What can hang from each mark:
nese: sotod
sugaleg: sotod
fusu: seful
sotod: nese
seful: fimom nese sugaleg vuti
misufab: seful
vezin: vopu
vopu: fimom nese vuti
fimom: sotod

Each row was made from one small tree. The marks that hang from a mark follow it in brackets, in alphabetical order. Every link used is in the known rows. Write each row's tree.
In the rows, zero is written as 128.
Known rows:
misufab{seful{fimom nese}}: [142 101 157 138  71 142 137 108 115 109 120 145  72 136  91 160 130 159]
fusu{seful{nese{sotod} sugaleg}}: [149 106 120 126  70 124 139 120 140 121 126 143  90 136 109 118 132 159]
fusu{seful{fimom{sotod} nese vuti}}: [173  67 121 133  71 115 137 132 126 110 106 135  68 143 107 118 145 175]
fimom{sotod{nese}}: [185 116 175 152 100 109 132 125 105 105 132 133  81 160  91 131 123 133]
seful{sugaleg{sotod}}: [162 117 166 132  87 140 141  98 119 130 122 137  77 130  95 119 140 149]
vezin{vopu}: [145 125 176 129 102 142 105 106 108 108 133 162  80 152  85 113 167 176]
vopu{fimom nese vuti}: [176  76 146  89 125 130 192 116 131 137  75 150  92 136  68 151 161 184]
seful{fimom{sotod} nese sugaleg vuti}: [202  42 166 114  72 130 150 144 122 109 105 105  85 102 102  62 127 162]
vezin{vopu{fimom vuti}}: [155  88 164 109 115 143 135 100 119 118 101 160  81 149  74 112 177 190]
fusu{seful{fimom{sotod} nese sugaleg}}: [160  78 120 125  63 134 133 139 127 100 120 137  82 140 114 111 132 161]
vezin{vopu{nese{sotod} vuti}}: [152 110 171 102 125 128 128 109 119 124 106 139  89 137  75  96 162 169]
vopu{fimom nese}: [171  97 139  96 116 141 179 123 124 129 104 154  99 141  79 162 149 173]
fusu{seful{fimom{sotod} nese}}: [161  81 122 137  70 126 132 135 122 105 118 149  72 156 108 136 137 165]
seful{fimom nese{sotod} sugaleg vuti}: [193  43 155 111  79 130 157 127 134 134 109 104  87  89 102  67 131 166]
vezin{vopu{fimom{sotod} vuti}}: [165  84 169 112 117 140 133 103 115 112 100 153  81 153  77 102 167 178]
nese{sotod}: [164 118 171 153 112 128 137  84 122 147 135 152  76 136  97 143 139 148]
vezin{vopu{fimom{sotod{nese}} vuti}}: [168  83 164 109 116 131 135 111 114 109 101 143  84 155  74 100 162 173]
fusu{seful{fimom nese sugaleg vuti}}: [162  68 113 117  61 125 141 133 135 111 109 130  78 122 109 104 151 184]

Which tree is each row?
[163  82 161 137  75 128 140 107 115 109 107 123  67 126  92 133 129 156]
misufab{seful{fimom{sotod} nese vuti}}
[173  78 146 124  83 143 142 120 113 121 118 113  73 123  98 110 136 151]
seful{fimom sugaleg{sotod{nese}}}
[156  86 159 133  81 141 133  95 114 107 111 116  69 109 103 118 139 156]
misufab{seful{fimom{sotod} sugaleg vuti}}
[204  47 169 132  82 119 148 137 114 115 103 122  71 127  94  98 134 167]
seful{fimom{sotod} nese vuti}
[171  69 159 115  67 151 147 144 122 109 125 137  92 115 100 102 129 166]
seful{fimom nese sugaleg}
[166  87 161  88 126 137 145 119 117 111  92 141  93 148  72 100 162 174]
vezin{vopu{fimom{sotod} nese vuti}}
[191  65 157 122 116 117 175 109 122 125  87 141  80 152  76 137 147 164]
vopu{fimom{sotod{nese}} vuti}
[184  63 167 119  71 147 143 148 117 101 123 126  92 121 105  87 115 148]
seful{fimom{sotod} nese sugaleg}
[154  89 144 128  77 133 141  93 117 118 105 103  64 111  93 125 139 155]
misufab{seful{fimom sugaleg{sotod{nese}} vuti}}
[160  88 154  87 131 137 149 107 125 129  94 141  94 138  72 103 165 177]
vezin{vopu{fimom nese{sotod} vuti}}
[155  80 152 122  74 135 146 100 129 122 111 111  79 100  98 112 127 156]
misufab{seful{fimom nese{sotod} sugaleg vuti}}
[150 108 119 125  63 124 141 122 135 118 117 141  80 146 102 123 134 158]
fusu{seful{nese sugaleg{sotod}}}
[154  86 119 133  75 140 124 122 121 103 122 142  74 139 119 120 147 166]
fusu{seful{fimom{sotod} sugaleg}}
[186  65 164 126 118 130 172  97 122 130  85 156  75 149  81 141 155 171]
vopu{fimom{sotod} vuti}
[167  66 109 117  62 123 145 126 134 121 100 120  70 126 106 102 145 174]
fusu{seful{fimom nese sugaleg{sotod} vuti}}
[189  70 153  93 129 126 189 120 125 129  73 139  92 142  73 137 147 165]
vopu{fimom{sotod} nese vuti}
[158  95 121 120  64 114 142 126 139 114 113 137  84 128 104 108 148 178]
fusu{seful{nese sugaleg vuti}}
[160  90 156 143  86 125 133  99 109 108 110 118  62 127  94 140 139 155]
misufab{seful{fimom{sotod{nese}} vuti}}
[171  74 115 139  82 111 130 123 119 109 110 129  62 145 108 126 155 174]
fusu{seful{fimom{sotod{nese}} vuti}}
[151  88 105 128  72 132 133 120 125 114 116 129  69 141 109 128 147 164]
fusu{seful{fimom sugaleg{sotod{nese}}}}
[157  75 112 126  73 131 132 116 129 113 111 135  69 121 114 113 166 188]
fusu{seful{fimom sugaleg vuti}}
[164  74 104 124  73 120 138 117 128 119 104 114  64 128 108 110 155 174]
fusu{seful{fimom sugaleg{sotod{nese}} vuti}}
